Each row was made from one path, in order. Every step used is in the known rows, and no mark comes twice. Write each row's path.
Known rows
pizet/debi/sanam/zivi: .16 .21 -.01 -.13 .10 -.14 .12 .56 -.20 -.15 .05 .09 -.16 -.15 -.08 -.50 -.08 .13 .16 .05 .08 .02 .34 .11
zofido/debi/buvog: -.09 .46 .36 -.03 -.07 .20 .13 .30 -.03 .03 -.03 -.01 -.50 .19 .01 .13 .07 -.22 -.42 .18 .24 .11 .05 .16
zivi/lomo/debi/zofido: .40 .15 .13 .19 .28 .10 .34 .01 .16 -.28 -.40 .02 -.07 .12 .14 -.55 -.07 .19 -.08 -.09 .36 .14 .13 -.11
buvog/debi/sanam/zivi/lomo: .04 .05 .13 .07 .03 -.10 .14 .41 -.11 -.03 -.20 .14 -.12 .27 .12 -.54 .33 .10 .19 -.02 .27 -.17 .49 .50
buvog/debi: -.12 -.15 -.05 .34 -.06 -.13 -.03 -.01 .04 .15 -.11 .07 -.20 -.01 .13 -.08 .32 -.19 .04 .07 -.06 -.24 -.01 .15
setog/pufu/zivi/debi: .53 .23 -.31 .07 .21 .29 -.43 .42 .20 -.12 -.29 -.22 .23 -.01 -.07 -.20 -.01 .09 -.12 .02 .14 -.39 .35 .30
pufu/setog: .12 -.15 -.02 .04 .08 .08 .02 .05 .03 .08 .05 .08 -.16 -.07 .04 -.18 -.12 -.06 .14 .32 -.10 -.25 -.03 .20
zofido/debi/sanam/zivi/lomo/buvog: .08 .61 .59 -.47 .21 -.06 .29 .62 -.21 -.31 -.23 -.04 -.41 .32 .26 -.22 -.28 -.04 -.01 .06 .51 .03 .54 .29
sanam/zivi/lomo: .33 .29 .24 -.26 .09 .22 -.23 .29 .06 .05 -.16 .20 -.20 .13 -.11 -.38 .23 .13 .48 .00 .21 .03 .41 .30
sanam/zivi/lomo/buvog/debi/zofido: .25 .41 .38 -.09 -.02 -.04 .16 .17 .01 .18 -.33 .01 -.21 -.14 .08 -.37 .10 .07 .41 .03 .30 -.25 .45 .51
buvog/debi/sanam/zivi: -.06 .03 .11 .01 -.05 -.28 .15 .38 -.23 .12 -.09 .08 -.08 .15 .12 -.35 .24 .01 .16 -.02 .10 -.21 .41 .51
setog/pufu/zivi/lomo/debi/zofido: .67 .21 -.23 .09 .11 .41 .01 .45 .21 -.12 -.52 -.29 .39 .13 .10 -.55 -.03 .16 -.23 -.16 .23 -.39 .44 .18
debi/sanam/zivi/lomo: .19 .25 .22 -.32 .11 .03 .23 .52 -.20 -.21 -.12 .09 .08 .34 -.01 -.54 .01 .35 .18 -.12 .41 .08 .62 .45
debi/pizet/buvog: -.23 .00 -.33 .37 -.15 -.22 .34 .15 -.08 .13 -.08 -.28 -.07 .33 .03 .33 .15 .24 -.08 .31 -.42 .28 .34 .21
pizet/buvog/debi/zofido: -.24 -.12 -.41 .64 -.04 -.20 .45 -.01 .19 .15 -.03 -.46 -.23 .02 .02 .03 .32 .16 -.05 .19 -.23 -.23 .28 .06
buvog/debi/sanam/zivi/pufu/setog: .08 .01 .11 .07 .16 -.27 .00 .41 -.09 .21 -.08 .32 -.18 .16 .28 -.43 .22 .12 .09 .24 -.01 -.33 .45 .73
lomo/buvog/debi/sanam: -.30 .13 .26 .03 .07 -.53 .36 .06 -.22 .13 -.19 -.13 .00 -.30 .49 -.03 -.29 -.13 -.16 .07 .36 -.41 .25 .44
pufu/zivi: .19 -.02 .08 .12 .00 .09 -.25 .20 .00 .01 -.16 -.26 .26 .09 -.10 -.16 .04 -.13 -.11 -.05 -.25 -.38 .08 .20
debi/buvog: -.11 .20 .11 .11 -.18 .16 .08 .06 -.03 .33 .06 .03 .00 -.10 -.09 .02 .18 .01 -.37 .08 .22 .02 .04 .41
lomo/buvog/debi/zofido: -.15 .19 .23 .26 -.14 -.40 .50 -.16 -.09 .24 -.24 -.26 -.05 -.40 .32 .03 -.20 -.13 -.10 .06 .15 -.45 .06 .30
debi/pizet: -.03 .03 -.04 .15 -.28 -.13 .29 .11 -.24 .06 -.17 .00 .07 .36 .00 .19 .09 .13 -.06 .15 -.32 .32 .12 .26
pizet/buvog: -.24 -.06 -.36 .26 .17 -.14 .07 .04 .17 .10 .11 -.35 -.17 -.02 .04 .18 .08 .13 -.03 .21 -.13 -.05 .27 -.06
sanam/zivi: .18 .29 .20 -.36 -.04 -.08 -.20 .23 -.10 .27 .00 .08 -.13 -.03 -.09 -.09 .08 -.01 .43 -.01 -.06 -.02 .30 .31
lomo/debi/zofido: .27 .18 .12 .09 .16 -.32 .46 -.08 -.06 .00 -.25 -.17 .02 -.10 .21 -.24 -.33 .04 -.17 -.12 .05 .10 -.01 -.13
setog/pufu/zivi/lomo: .51 .11 -.29 .02 .06 .56 -.30 .49 .24 -.11 -.39 -.20 .35 .17 .01 -.40 .15 .11 -.14 -.09 .22 -.44 .44 .25
zofido/debi: -.01 .30 .26 -.12 .08 .09 .05 .26 .00 -.24 -.08 -.03 -.50 .29 .09 .11 -.07 -.24 -.12 .12 .06 .09 .02 -.16
buvog/debi/zofido: .01 -.08 -.05 .50 -.27 -.07 .47 -.07 .02 .07 -.17 -.13 -.08 .04 -.01 -.22 .30 .03 -.05 -.02 -.13 -.22 .00 .15
zivi/pufu/setog: .23 .00 -.03 .10 .38 -.01 -.30 .06 .26 .19 .03 .46 -.15 .04 .26 -.11 .00 .21 -.16 .44 -.19 -.23 .07 .38
sanam/zivi/pufu/setog: .37 .29 .18 -.28 .27 -.09 -.45 .28 .12 .42 .04 .45 -.25 .00 .13 -.19 .08 .16 .31 .35 -.22 -.18 .35 .61
sanam/zivi/lomo/debi: .41 .36 .31 -.30 .33 -.02 -.25 .28 .06 .09 -.28 .23 -.26 .04 .12 -.47 .02 .03 .42 -.03 .26 .09 .40 .25

Write each row's path
.50 .41 .31 -.21 .19 .02 .06 .24 .03 .04 -.32 .09 -.18 .07 .04 -.54 .02 .16 .36 -.07 .22 .10 .41 .23 : sanam/zivi/lomo/debi/zofido
.23 .12 -.13 .52 .24 -.11 -.22 .25 .05 -.13 -.26 -.36 .00 .24 -.22 .01 .11 .12 -.11 .28 -.36 -.06 .31 .38 : pufu/zivi/debi/pizet/buvog
-.12 .34 .36 -.12 .20 -.60 .08 .19 -.15 .33 -.20 .09 -.07 -.26 .57 -.06 -.21 -.01 -.06 .16 .28 -.43 .45 .71 : lomo/buvog/debi/sanam/zivi/pufu
.06 .49 .42 -.46 .08 -.08 .24 .64 -.28 -.25 -.06 -.03 -.38 .45 .08 -.15 -.14 -.04 -.02 .03 .21 .13 .45 .19 : zofido/debi/sanam/zivi
.46 .50 .18 -.06 .12 -.09 .02 .15 -.01 -.02 -.08 -.01 -.26 -.06 -.34 -.22 .04 .27 .44 .06 .05 .12 .29 .35 : sanam/zivi/debi/zofido
-.20 .27 .37 -.15 .05 -.57 .24 .17 -.27 .27 -.19 -.10 -.06 -.31 .44 -.08 -.26 -.15 .07 .06 .33 -.42 .40 .60 : lomo/buvog/debi/sanam/zivi
.11 .14 .09 .05 .14 -.47 .17 .07 -.20 .12 -.31 .04 -.05 .15 .33 .01 -.25 -.06 -.14 .08 -.15 .34 .10 .10 : lomo/debi/pizet
.24 .24 .18 -.34 .27 -.19 .05 .50 -.17 .08 .02 .29 .05 .23 .17 -.38 -.12 .38 .06 .18 .08 -.09 .58 .68 : debi/sanam/zivi/pufu/setog
-.05 .30 .29 -.22 .11 -.02 .38 .49 -.21 -.44 -.07 -.09 -.30 .47 .15 -.08 -.20 -.03 -.28 .02 .26 .14 .25 -.02 : zofido/debi/sanam
.12 .37 .35 -.42 .16 -.13 .29 .45 -.25 -.13 -.16 .00 .09 .10 .16 -.44 -.22 .27 .16 -.07 .54 -.05 .66 .53 : debi/sanam/zivi/lomo/buvog
.41 .10 -.31 -.05 -.04 .33 -.29 .43 .11 .06 -.25 -.29 .42 .05 .03 -.17 .01 .02 -.17 -.09 .02 -.50 .37 .26 : setog/pufu/zivi
.08 .22 .20 -.41 .01 -.20 .24 .48 -.34 -.03 .02 -.02 .12 .21 -.01 -.31 -.11 .25 .17 -.10 .20 .04 .53 .44 : debi/sanam/zivi
-.19 .29 .01 .17 -.03 -.09 .33 .38 -.07 -.12 -.14 -.26 -.55 .56 .12 .38 .07 -.04 -.21 .36 -.28 .32 .31 .00 : zofido/debi/pizet/buvog
.35 .43 .20 -.20 .30 -.12 -.38 .21 .03 .05 -.04 .15 -.36 -.11 -.22 -.13 .04 .10 .51 .14 .10 .11 .30 .37 : sanam/zivi/debi
-.04 .12 .24 .15 .21 -.06 .25 .12 .04 -.17 -.37 .02 -.06 -.04 .36 -.38 -.04 .03 -.07 .05 .63 -.28 .34 .36 : zivi/lomo/buvog/debi/sanam
.43 .05 .19 .18 .37 .15 -.31 .24 .14 -.17 -.44 -.12 .15 .16 .11 -.53 -.02 -.11 -.13 -.07 .08 -.27 .18 .13 : pufu/zivi/lomo/debi
-.29 -.02 -.28 .26 .15 -.36 .20 .35 -.01 .20 .02 -.29 -.23 .10 .15 -.10 .26 .13 .10 .18 -.05 -.19 .62 .35 : pizet/buvog/debi/sanam/zivi
.59 .17 -.23 -.02 .25 .39 -.32 .49 .23 -.07 -.48 -.17 .30 .10 .22 -.46 -.03 .02 -.18 -.10 .26 -.41 .45 .20 : setog/pufu/zivi/lomo/debi
-.35 -.16 -.40 .53 .13 -.23 .05 .04 .19 .22 .03 -.29 -.33 -.03 .14 .10 .33 -.01 .00 .25 -.19 -.24 .27 .07 : pizet/buvog/debi
-.26 .16 .21 .22 -.14 -.52 .27 -.06 -.20 .33 -.31 -.10 -.10 -.22 .43 .25 -.13 -.22 -.08 .23 .00 -.24 .14 .48 : lomo/buvog/debi/pizet
-.21 -.02 -.26 .34 .21 -.18 .18 .38 .09 .04 -.08 -.22 -.29 .20 .13 -.28 .36 .22 .12 .18 .11 -.17 .69 .35 : pizet/buvog/debi/sanam/zivi/lomo
.43 .23 -.15 -.05 .10 .39 -.24 .43 .19 -.02 -.45 -.27 .37 -.04 .19 -.29 -.08 .04 -.17 -.05 .36 -.58 .48 .36 : setog/pufu/zivi/lomo/buvog
-.17 -.14 -.02 .25 -.03 -.24 .29 .23 -.16 -.05 -.10 .02 .00 .18 .18 -.30 .19 .01 -.13 -.01 .13 -.21 .22 .31 : buvog/debi/sanam
.05 .28 .22 .02 .22 -.25 .03 .03 -.05 .33 -.13 .07 -.12 -.23 .27 -.11 -.19 -.15 -.39 .03 .29 .09 .01 .22 : lomo/debi/buvog
-.04 .33 .25 .00 -.15 -.01 .29 .36 -.19 -.18 -.21 -.03 -.43 .57 .08 .26 .02 -.13 -.18 .22 -.20 .36 .12 .04 : zofido/debi/pizet
.14 .10 -.07 .30 .37 -.08 .16 .16 .14 -.14 -.42 .00 -.22 .30 .28 -.25 .03 .18 -.07 .18 .14 .31 .36 .05 : zivi/lomo/debi/pizet/buvog
.21 .30 .27 -.41 .39 -.53 .16 .37 -.30 .04 -.17 .04 .00 .03 .35 -.39 -.41 .03 .01 -.13 .27 .12 .42 .25 : lomo/debi/sanam/zivi
.23 .09 -.18 .36 -.13 .07 .44 .14 .04 -.20 -.01 -.13 -.14 -.25 -.22 -.36 -.01 .15 -.04 .02 -.16 .00 -.08 -.26 : pizet/debi/zofido
.29 .18 -.03 -.07 .30 -.13 -.04 .60 -.06 -.05 .08 .34 -.24 -.13 .07 -.59 -.12 .24 .10 .30 -.05 -.11 .37 .32 : pizet/debi/sanam/zivi/pufu/setog
.53 .24 -.34 .16 .08 .24 -.29 .48 .09 -.10 -.38 -.23 .28 .18 -.08 -.11 .04 .16 -.14 .10 -.03 -.23 .42 .43 : setog/pufu/zivi/debi/pizet
